What can hang from each mark
S: R X Y Z
T: J S
J: R X Y
Y: S
Z: J
U: J S
R: J
Q: R Y
X: C J
D: J
C: Y

Every row comes from one small tree of marks. The marks that hang from a mark follow it in brackets, in alphabetical order. Every link used is in the known rows. Which tree was each row made from?
In the rows, zero is written as 128.
Known rows
Y{S{R{J} X}}: [128, 119, 114, 133, 111, 116, 127, 114, 130, 100, 127, 150, 110, 87, 137, 180, 125, 97, 145, 138, 130, 127, 163, 140, 173, 118, 148, 130]
C{Y{S{X Z{J}}}}: [133, 125, 110, 141, 128, 128, 101, 131, 120, 106, 122, 128, 98, 98, 139, 182, 110, 66, 143, 132, 140, 116, 149, 156, 159, 170, 144, 141]
S{R X{C} Y}: [125, 91, 156, 126, 96, 114, 141, 106, 130, 92, 150, 128, 87, 105, 142, 172, 139, 114, 237, 123, 144, 119, 176, 170, 192, 162, 154, 186]
J{R X{C{Y{S}}}}: [146, 130, 168, 96, 138, 118, 97, 112, 126, 80, 118, 163, 132, 112, 169, 138, 135, 76, 111, 151, 167, 74, 148, 139, 115, 161, 103, 177]
D{J{R Y{S{X{C} Z}}}}: [137, 147, 103, 95, 80, 126, 161, 120, 129, 51, 143, 143, 140, 129, 146, 126, 153, 126, 94, 128, 135, 97, 133, 96, 122, 129, 125, 161]
R{J{X{C}}}: [119, 127, 149, 119, 146, 118, 113, 135, 138, 107, 135, 140, 130, 88, 146, 142, 104, 96, 99, 134, 120, 114, 120, 134, 153, 128, 118, 129]
C{Y{S{R}}}: [137, 137, 142, 134, 130, 126, 109, 131, 120, 116, 92, 151, 123, 115, 140, 160, 133, 89, 163, 144, 132, 118, 157, 144, 141, 159, 108, 128]
Y{S{R{J{X{C}}}}}: [133, 130, 135, 120, 133, 109, 122, 123, 129, 101, 106, 166, 130, 80, 145, 175, 131, 99, 145, 147, 129, 116, 154, 137, 157, 112, 114, 133]
X{C{Y{S{Z}}} J{R}}: [113, 172, 150, 95, 138, 103, 153, 137, 113, 77, 112, 149, 109, 114, 175, 194, 146, 89, 115, 149, 136, 106, 135, 175, 142, 159, 106, 159]
Z{J{R X{C} Y{S}}}: [145, 130, 128, 132, 133, 111, 122, 94, 123, 49, 120, 157, 134, 79, 171, 159, 136, 94, 83, 129, 171, 74, 130, 143, 110, 129, 104, 188]
S{R X{J{Y}}}: [116, 132, 127, 147, 78, 119, 138, 106, 135, 70, 146, 125, 99, 99, 143, 177, 138, 124, 124, 115, 124, 108, 153, 145, 164, 151, 160, 157]
J{R X{C{Y{S{Z}}}}}: [146, 128, 161, 101, 134, 118, 96, 112, 125, 83, 132, 164, 127, 100, 171, 150, 128, 73, 99, 148, 168, 72, 151, 140, 123, 165, 113, 180]
Y{S{R Z{J{X}}}}: [136, 123, 97, 154, 123, 111, 108, 115, 126, 96, 136, 159, 120, 55, 140, 208, 126, 94, 133, 129, 153, 108, 158, 137, 159, 122, 141, 157]
U{J{R X{C} Y}}: [139, 117, 121, 149, 129, 111, 121, 98, 133, 45, 134, 148, 149, 95, 162, 117, 138, 98, 88, 115, 158, 80, 112, 120, 106, 142, 107, 174]
Z{J}: [119, 120, 99, 164, 145, 119, 124, 122, 129, 101, 135, 128, 126, 103, 135, 159, 128, 111, 136, 110, 158, 127, 122, 139, 128, 122, 129, 150]
Q{Y{S}}: [146, 152, 145, 111, 131, 147, 122, 112, 119, 118, 102, 161, 120, 128, 121, 148, 109, 114, 175, 127, 93, 133, 131, 155, 145, 111, 118, 122]
T{J S{R}}: [120, 141, 118, 212, 90, 86, 97, 137, 123, 99, 138, 135, 132, 100, 141, 191, 87, 105, 138, 138, 171, 102, 145, 172, 133, 120, 116, 146]
C{Y{S{R{J} X}}}: [130, 128, 136, 137, 122, 126, 108, 129, 124, 107, 107, 145, 109, 106, 142, 168, 120, 76, 155, 141, 129, 120, 161, 149, 162, 163, 128, 127]
D{J{R X{C} Y{S}}}: [146, 151, 124, 82, 97, 125, 132, 126, 136, 35, 118, 149, 155, 126, 148, 114, 161, 120, 101, 134, 138, 77, 123, 88, 105, 132, 98, 170]
S{R{J} Y}: [120, 126, 158, 160, 104, 123, 146, 111, 128, 110, 152, 155, 127, 87, 132, 169, 139, 146, 174, 126, 131, 137, 166, 140, 175, 131, 121, 151]
U{J{Y} S{R X}}: [132, 126, 107, 222, 95, 102, 113, 90, 129, 59, 160, 101, 136, 104, 159, 138, 128, 86, 136, 91, 154, 87, 150, 134, 160, 149, 147, 170]
T{J{R X Y} S}: [142, 156, 136, 191, 77, 97, 86, 115, 119, 57, 142, 136, 142, 96, 160, 164, 85, 103, 45, 146, 178, 57, 128, 162, 100, 132, 102, 172]
T{J{R}}: [121, 121, 134, 165, 106, 112, 127, 123, 122, 113, 149, 154, 141, 119, 141, 147, 118, 114, 88, 128, 169, 123, 136, 144, 115, 123, 115, 141]
Q{R{J{X{C}}} Y{S}}: [148, 153, 173, 109, 132, 128, 102, 93, 127, 104, 127, 153, 131, 101, 148, 162, 95, 80, 170, 151, 100, 106, 97, 188, 162, 95, 125, 118]
J{R X{C} Y}: [156, 135, 180, 93, 109, 122, 126, 88, 126, 63, 126, 160, 141, 105, 179, 111, 135, 114, 44, 144, 149, 53, 135, 129, 98, 150, 97, 187]
R{J{X Y}}: [131, 140, 150, 133, 119, 132, 118, 118, 135, 93, 135, 139, 137, 81, 145, 130, 104, 118, 44, 131, 106, 101, 117, 120, 139, 128, 116, 128]
Z{J{R}}: [123, 125, 106, 163, 135, 118, 135, 103, 124, 91, 150, 149, 134, 108, 150, 154, 138, 113, 106, 115, 181, 117, 136, 136, 113, 121, 125, 164]
Y{S{X Z}}: [136, 118, 91, 122, 111, 123, 119, 121, 122, 111, 145, 126, 95, 88, 130, 185, 112, 91, 123, 134, 131, 121, 148, 144, 170, 131, 170, 140]

Which tree is each row?
[130, 144, 122, 130, 116, 128, 112, 129, 116, 98, 127, 133, 100, 107, 146, 183, 122, 76, 118, 140, 136, 112, 151, 154, 154, 172, 142, 142] => C{Y{S{X{J{R}} Z}}}
[141, 147, 130, 89, 94, 128, 133, 125, 139, 41, 131, 143, 156, 133, 148, 100, 157, 126, 96, 126, 139, 77, 119, 86, 101, 140, 101, 172] => D{J{R X{C} Y}}
[120, 163, 103, 159, 94, 104, 111, 125, 122, 73, 150, 101, 101, 127, 147, 178, 105, 108, 114, 141, 153, 95, 133, 168, 136, 137, 153, 157] => T{S{X{J{R}}}}
[139, 151, 102, 103, 77, 133, 155, 119, 131, 49, 134, 141, 147, 141, 137, 113, 161, 137, 95, 127, 135, 102, 131, 87, 110, 124, 119, 153] => D{J{R Y{S{X}}}}
[122, 128, 131, 168, 92, 119, 146, 106, 130, 120, 179, 166, 125, 51, 150, 181, 103, 126, 65, 121, 124, 111, 162, 128, 172, 131, 148, 139] => S{R{J{Y}} Z}
[137, 136, 106, 207, 98, 108, 123, 81, 121, 53, 172, 103, 140, 123, 169, 121, 131, 86, 89, 99, 169, 82, 141, 131, 137, 148, 145, 176] => U{J{R Y} S{X}}
[141, 148, 182, 119, 129, 133, 103, 93, 131, 112, 145, 144, 132, 112, 148, 143, 89, 89, 162, 140, 103, 107, 91, 184, 157, 107, 131, 121] => Q{R{J{X{C}}} Y}
[120, 105, 116, 166, 73, 121, 137, 98, 135, 104, 200, 145, 93, 51, 150, 190, 90, 102, 77, 113, 128, 108, 172, 140, 198, 150, 189, 151] => S{R{J{Y}} X Z}
[132, 112, 91, 122, 125, 109, 131, 113, 120, 92, 148, 139, 93, 79, 152, 198, 115, 73, 129, 133, 157, 112, 151, 160, 166, 130, 162, 164] => Y{S{X{C} Z{J{R}}}}
[144, 158, 160, 123, 123, 134, 121, 91, 121, 117, 133, 153, 132, 112, 140, 159, 98, 97, 163, 148, 97, 124, 99, 184, 160, 85, 131, 104] => Q{R{J} Y{S}}
[129, 144, 127, 124, 126, 129, 107, 139, 120, 98, 99, 122, 102, 122, 136, 169, 127, 80, 149, 140, 124, 120, 140, 155, 150, 167, 129, 130] => C{Y{S{X{J}}}}
[148, 148, 133, 129, 127, 144, 109, 101, 119, 99, 131, 170, 118, 97, 132, 173, 102, 96, 144, 120, 119, 115, 138, 156, 148, 119, 131, 149] => Q{Y{S{Z{J{R X}}}}}
[135, 124, 126, 140, 114, 126, 104, 126, 122, 112, 122, 141, 101, 97, 141, 181, 116, 73, 152, 137, 135, 113, 166, 151, 165, 173, 143, 140] => C{Y{S{R X Z}}}
[154, 152, 149, 122, 113, 135, 113, 88, 118, 123, 142, 144, 123, 112, 137, 168, 101, 98, 173, 144, 108, 113, 106, 185, 156, 100, 147, 123] => Q{R Y{S{Z}}}
[135, 127, 114, 142, 123, 127, 107, 122, 117, 101, 130, 138, 102, 101, 147, 180, 115, 67, 128, 135, 151, 111, 155, 154, 152, 169, 142, 149] => C{Y{S{X Z{J{R}}}}}
[132, 143, 108, 110, 101, 134, 110, 135, 143, 57, 146, 139, 157, 138, 128, 111, 159, 124, 118, 120, 154, 99, 125, 75, 106, 135, 119, 161] => D{J{R X}}
[142, 127, 114, 157, 127, 119, 103, 105, 130, 59, 114, 142, 132, 67, 147, 170, 131, 103, 105, 118, 152, 86, 128, 134, 125, 128, 114, 172] => Z{J{X Y{S{R}}}}
[128, 133, 102, 170, 99, 96, 118, 114, 115, 74, 182, 104, 83, 92, 156, 207, 90, 92, 155, 133, 177, 90, 149, 192, 168, 151, 165, 198] => T{S{X{C} Y Z{J{R}}}}
[129, 149, 155, 184, 117, 104, 100, 119, 123, 119, 168, 126, 131, 85, 168, 174, 103, 75, 118, 122, 147, 89, 173, 147, 182, 157, 138, 160] => U{S{R{J{X{C{Y}}}} Z}}
[127, 106, 129, 175, 108, 111, 117, 107, 128, 86, 179, 147, 107, 42, 143, 218, 128, 113, 181, 109, 168, 104, 168, 155, 184, 157, 148, 206] => S{R Y Z{J{X{C}}}}
[110, 130, 119, 119, 106, 114, 136, 124, 123, 87, 178, 117, 74, 96, 162, 200, 109, 75, 103, 124, 141, 105, 146, 173, 178, 181, 179, 172] => S{X{C{Y} J{R}} Z}
[128, 160, 128, 177, 97, 101, 121, 118, 124, 95, 137, 138, 130, 98, 152, 167, 98, 124, 109, 145, 140, 94, 146, 153, 138, 119, 119, 140] => T{S{R{J{Y}}}}
[133, 131, 137, 191, 81, 114, 111, 102, 119, 109, 194, 97, 105, 99, 148, 182, 118, 101, 167, 109, 155, 101, 187, 156, 200, 163, 175, 185] => U{S{R X Y Z}}
[142, 144, 153, 118, 128, 136, 116, 108, 124, 109, 124, 179, 115, 86, 137, 179, 94, 93, 165, 126, 99, 118, 147, 161, 173, 119, 126, 138] => Q{Y{S{R{J{X{C}}} Z}}}
[128, 110, 121, 188, 101, 118, 111, 104, 129, 87, 185, 145, 110, 41, 135, 218, 129, 120, 169, 105, 168, 107, 169, 146, 181, 155, 153, 202] => S{R Y Z{J{X}}}
[132, 121, 115, 152, 120, 123, 102, 125, 122, 103, 124, 141, 100, 89, 143, 191, 116, 68, 155, 130, 146, 112, 164, 154, 165, 171, 143, 147] => C{Y{S{R X Z{J}}}}
[139, 115, 110, 149, 135, 105, 110, 112, 136, 48, 107, 142, 142, 77, 150, 141, 135, 91, 132, 117, 137, 87, 112, 126, 129, 135, 106, 161] => U{J{X{C} Y{S{R}}}}
[129, 129, 154, 152, 105, 122, 123, 108, 138, 98, 137, 163, 140, 75, 147, 149, 122, 125, 94, 127, 124, 102, 151, 120, 148, 129, 117, 139] => S{R{J{X Y}}}
[130, 137, 161, 116, 129, 122, 127, 122, 134, 93, 127, 142, 133, 82, 156, 131, 103, 108, 60, 135, 106, 97, 116, 132, 144, 130, 108, 134] => R{J{X{C} Y}}
[131, 138, 134, 144, 126, 125, 112, 132, 120, 120, 117, 156, 118, 89, 144, 180, 116, 83, 132, 142, 129, 119, 161, 144, 160, 159, 122, 127] => C{Y{S{R{J} Z}}}
[146, 134, 118, 150, 123, 121, 113, 90, 124, 51, 128, 154, 138, 79, 160, 158, 137, 104, 66, 124, 171, 78, 131, 130, 106, 127, 111, 182] => Z{J{R X Y{S}}}
[117, 133, 118, 114, 91, 113, 155, 110, 123, 76, 183, 118, 80, 89, 165, 190, 111, 98, 68, 122, 131, 96, 139, 166, 170, 162, 179, 176] => S{X{C J{R Y}} Z}
[159, 142, 164, 118, 94, 135, 114, 83, 127, 64, 137, 157, 147, 104, 163, 109, 136, 128, 21, 136, 149, 58, 136, 111, 92, 147, 108, 177] => J{R X Y}
[117, 173, 162, 90, 119, 105, 182, 117, 117, 65, 118, 143, 123, 123, 178, 155, 153, 133, 72, 141, 122, 96, 118, 161, 120, 136, 99, 164] => X{C J{R Y}}
[139, 131, 94, 139, 129, 117, 112, 115, 120, 95, 140, 150, 121, 71, 142, 193, 124, 93, 102, 134, 157, 107, 143, 136, 144, 120, 141, 156] => Y{S{Z{J{R X}}}}
[149, 143, 141, 124, 99, 125, 148, 102, 120, 95, 101, 151, 135, 99, 145, 140, 138, 138, 92, 140, 112, 99, 142, 129, 126, 120, 107, 138] => J{Y{S{R}}}
[133, 118, 155, 142, 111, 109, 105, 133, 130, 89, 118, 133, 135, 94, 145, 143, 102, 99, 89, 128, 136, 90, 113, 151, 124, 139, 101, 153] => T{J{X{C} Y}}
[120, 182, 140, 126, 97, 124, 164, 109, 118, 67, 133, 138, 132, 120, 156, 153, 156, 153, 40, 131, 123, 103, 119, 136, 111, 131, 113, 151] => X{J{R Y}}
